What can hang from each mark:
k251: k280
k537: k251
k280: k592 k906
k592: k280 k440 k537
k569: k280 k537
k440: k251 k569 k906
k906: k537

Every row comes from one small tree of marks. The marks that hang from a mark follow it in brackets, in the order of their numbers. Every link used is in the known rows. Which tree was each row made from?
Known rows:
k537(k251(k280(k592))): [-3.03  6.32  3.05  2.61 -3.19  1.98  2.11 -6.39 -1.93  0.12 -0.73  1.21
  5.35 -0.81  0.79  0.32  3.88  0.03 -2.39  3.79  1.08]
k280(k906): [-2.37  3.52  3.30  0.89 -0.07  0.01  2.32  0.07 -1.15 -0.72 -0.08  0.36
  1.21 -0.42 -1.25 -0.61  1.37 -4.22 -0.55  2.83 -1.02]
k251(k280(k592 k906(k537))): [-4.47  3.35  5.27  0.57 -1.58  3.50  1.64 -3.22 -3.70  1.48 -1.35  1.41
  3.49 -0.09  1.70  0.58  3.60 -5.42 -2.94  4.69  1.30]
k569(k280(k592(k440(k251)) k906) k537): [-2.56  4.51  2.61  6.02 -1.63 -1.37  7.66 -4.58 -4.61 -0.02  2.26 -1.18
  2.71 -3.17  0.33  2.44  1.24 -3.65 -0.32  5.09  2.39]
k280(k592 k906(k537)): [-5.25  1.64  7.32 -1.01 -2.72  2.05  2.64  0.04 -1.97  1.56 -1.39  0.32
  1.43  0.86  0.97  1.45  3.95 -6.58 -1.88  2.68  1.82]
k537(k251(k280(k592(k440) k906))): [-5.33  6.39  3.54  3.87 -2.51  2.96  1.86 -5.74 -3.05 -0.38 -0.42  0.22
  6.68 -0.34  1.42  1.73  2.25 -2.75 -1.00  3.85  0.04]
k251(k280(k592(k440(k569) k537) k906)): [-3.05  6.74  4.69  3.90 -2.62  4.05  2.30 -6.65 -5.89  1.22 -0.11  1.76
  4.71 -0.17  3.06 -0.13 -0.05 -3.80  1.04  4.18 -0.70]
k592(k280(k906(k537(k251))) k440(k569)): [-4.53  5.84  4.21  4.58 -0.40  1.66 -0.28 -3.63 -3.68  0.01 -2.66 -1.17
  4.60 -1.37  3.03  1.26  3.97 -4.10 -0.04  1.77 -0.31]
k592(k280): [-0.47  4.08  2.59  1.59  0.81 -0.19 -0.52 -2.52 -2.20  0.95 -2.64  1.79
  1.97 -2.81 -1.23 -1.81  4.14 -0.04  0.58  2.69  0.10]
k592(k280 k440(k569 k906) k537): [ 0.78  4.37  5.11  4.94 -2.60  3.27  0.45 -6.66 -5.07  0.91 -0.53  1.37
  4.85 -0.95  1.18 -0.95  1.11  0.89  3.03  1.14 -2.21]
k537(k251(k280(k592(k440(k569)) k906))): [-4.96  8.05  4.35  4.39 -2.63  2.25  3.32 -6.37 -4.24 -0.04  0.31 -0.34
  6.97 -0.38  2.49  0.97  2.04 -2.29 -1.94  3.47 -0.32]
k569(k280 k537(k251)): [ 0.29  6.10 -0.94  6.12 -0.85 -1.98  5.13 -6.30 -1.23 -1.94  0.38 -0.78
  2.25 -3.37 -0.53  0.69  0.70 -0.64 -2.05  4.16  2.80]
k906(k537(k251(k280))): [-1.75  4.09  0.87  2.83 -2.63  2.64 -0.74 -4.82 -0.38 -1.02 -2.74  0.88
  3.58 -0.11  1.75  0.84  4.49 -1.46 -3.78  3.46  0.64]
k569(k280): [ 1.11  3.41 -0.47  2.78 -0.84 -1.27  3.11 -3.42 -1.84 -0.53 -0.05  1.92
  0.85 -2.42 -1.16 -0.90  1.44 -1.06 -2.11  3.30 -0.07]
k569(k280(k592(k440) k906) k537(k251)): [-4.41  6.24  2.83  6.28 -1.60 -0.23  6.25 -6.16 -3.83 -0.71  1.05 -1.34
  4.03 -2.15  0.66  3.09 -0.02 -4.47 -0.42  4.07  3.34]
k592(k280 k440): [-1.19  3.70  0.98  3.54  0.44  0.58 -1.48 -3.03 -3.21  0.99 -3.27  2.20
  3.20 -2.70 -0.17 -0.64  2.46  0.17  2.30  1.36 -0.99]
k569(k280(k592 k906(k537))): [-3.95  2.34  4.87  1.14 -2.23  0.90  3.84 -2.41 -2.96  1.18  0.07  0.94
  1.22 -0.67  0.78  1.55  3.42 -6.69 -3.05  4.18  2.14]
k592(k280(k906) k440(k569) k537(k251)): [-3.02  7.81  4.36  6.42 -1.64  3.24 -0.54 -6.75 -3.63 -0.67 -1.75 -0.41
  4.47 -1.44  2.67  0.79  2.01 -2.72  3.50  2.48 -1.42]
k440(k251(k280(k592)) k569 k906(k537)): [-0.56  2.61  7.73  2.31 -5.65  2.47  6.26 -5.62 -4.93  1.37  3.48 -0.94
  5.75  0.47  2.27  0.03  6.82  0.54 -5.64  3.71 -0.35]
k251(k280): [ 0.31  4.79 -0.05  2.24 -0.24  1.12  0.75 -4.33 -2.64 -0.11 -1.01  2.17
  3.34 -1.54 -0.19 -2.02  1.74 -0.04 -2.00  4.02 -0.82]

Write each row's tree:
[-4.21  3.15  4.05  1.60 -1.93  1.70  0.64 -0.90  0.49 -1.51 -1.48 -0.91
  2.08  0.91  0.78  1.76  3.82 -5.69 -2.70  2.60  0.54] -> k280(k906(k537(k251)))
[ 1.32  1.83  4.14  5.83 -3.99  3.44  0.14 -5.83 -3.65 -0.02  0.12  1.29
  4.59 -1.57  0.10  0.74  4.22  1.91  3.60  2.59 -2.64] -> k592(k280 k440(k251 k906) k537)
[-1.88  2.52  3.56  2.21 -5.02  2.96  1.04 -4.15 -2.48  1.81 -1.89  2.95
  2.01 -0.14  1.37  0.89  0.78 -1.09  3.07  1.57 -0.20] -> k280(k592(k440 k537))
[ 0.47  3.66  4.84  5.26 -2.42  0.34  3.29 -4.66 -5.12  0.30  1.91 -0.93
  5.95 -2.13  0.08 -0.50  4.75  2.91 -0.03  1.68 -2.53] -> k592(k280 k440(k251 k569 k906))
[-3.10  6.76  1.85  3.52 -0.78  1.77  1.26 -4.91 -1.49 -1.98 -0.14 -0.10
  5.14 -0.47  0.08  0.14  2.57 -2.49 -2.42  4.73 -0.52] -> k537(k251(k280(k906)))
[-4.95  2.39  6.65  2.46 -4.38  1.49  4.65 -1.46 -3.73  1.31  0.59 -1.43
  2.86  0.27  3.20  2.45  4.68 -4.75 -1.69  2.12  0.18] -> k280(k592(k440(k251 k569)) k906(k537))
[-1.06  4.17  3.02  4.60 -3.86  3.22  1.91 -6.08 -3.54 -0.67  0.39 -0.33
  6.96  0.99  2.61  0.64  2.14 -0.10 -3.20  1.33 -1.73] -> k592(k440(k569 k906(k537(k251(k280)))))
[-6.58  3.09  7.39  0.27 -3.68  2.55  2.48 -1.52 -0.78  0.56 -1.11 -0.81
  2.72  1.12  1.48  2.78  4.82 -5.99 -2.47  2.57  2.33] -> k280(k592 k906(k537(k251)))
[ 2.31  3.86  1.52  7.49 -2.95 -1.64  8.33 -5.73 -5.04 -1.19  4.45 -2.04
  4.72 -2.25  0.22  0.40  0.66  1.65 -1.77  2.53 -0.83] -> k592(k440(k251 k569(k280 k537) k906))
[ 0.86  5.63 -0.49  5.73 -2.41  0.06  3.23 -5.08 -4.48 -0.30  0.81  0.22
  4.49 -2.12  1.95 -0.94  2.56  1.99 -1.74  3.30 -2.79] -> k592(k440(k251(k280) k569))
[-2.92  6.59  4.89  4.07 -0.99  3.29 -1.24 -5.43 -1.29 -0.84 -2.33  0.41
  2.89 -1.40  0.59  0.55  3.72 -3.23  2.43  4.09 -0.12] -> k592(k280(k906) k537(k251))
[-0.09  3.79  1.22  4.53 -1.31  3.00 -2.84 -5.35 -2.90  0.82 -4.07  2.99
  2.23 -2.38  0.96 -0.26  1.42 -0.29  4.66  2.06 -1.27] -> k592(k280 k440 k537)
[-2.64  6.94  1.21  5.43 -2.01  1.03  3.40 -7.26 -3.29 -0.04 -1.27 -0.05
  5.54 -1.98  1.50  1.23  0.67 -0.08 -0.21  3.46  2.66] -> k569(k537(k251(k280(k592(k440)))))
[-4.84  5.12  7.17  1.89 -4.51  3.45  2.61 -3.99 -1.09  0.05 -0.25  0.21
  2.56  0.82  0.91  1.78  2.66 -4.65  1.18  3.39  0.92] -> k280(k592(k537(k251)) k906)
[ 0.72  3.22  1.24  6.23 -2.73  2.45 -1.49 -5.51 -2.69  0.38 -1.95  1.94
  2.47 -3.02  1.18  0.64  4.09  1.21  4.13  3.21 -1.94] -> k592(k280 k440(k251) k537)
[-0.06  2.71  3.18  5.89 -3.46 -0.99  8.14 -6.14 -4.87  0.46  3.17 -0.37
  4.02 -2.41 -0.55  1.66  1.54  0.24 -0.89  3.61  2.06] -> k569(k280(k592(k440(k251 k906))) k537)
[-0.84  4.79  3.36  2.16 -3.35  3.64  1.30 -6.61 -3.53  1.76 -1.28  3.49
  3.00 -0.92  1.30 -0.89  2.07 -0.76  0.28  4.39  0.47] -> k251(k280(k592(k537)))
[ 0.73  6.37  1.83  6.48 -0.71 -3.48  8.99 -4.39 -4.25 -1.42  4.10 -3.23
  1.53 -3.52  0.55 -0.09  1.98 -1.99 -2.92  5.33  0.87] -> k440(k251 k569(k280(k906) k537))
[-3.70  5.10  3.52  5.21 -4.11  2.93  3.05 -6.48 -2.80 -0.43  0.39  1.05
  3.29 -0.71  1.41  2.64  0.95 -4.69  1.13  3.83  0.68] -> k569(k280(k592(k440 k537(k251)) k906))
[-2.08  6.20  0.58  6.41 -2.81  4.69 -1.13 -7.11 -2.07 -2.04 -1.61  1.27
  4.91 -0.10  2.24  1.36 -0.07 -2.51  2.08  3.89 -1.78] -> k592(k440 k537(k251(k280(k906))))
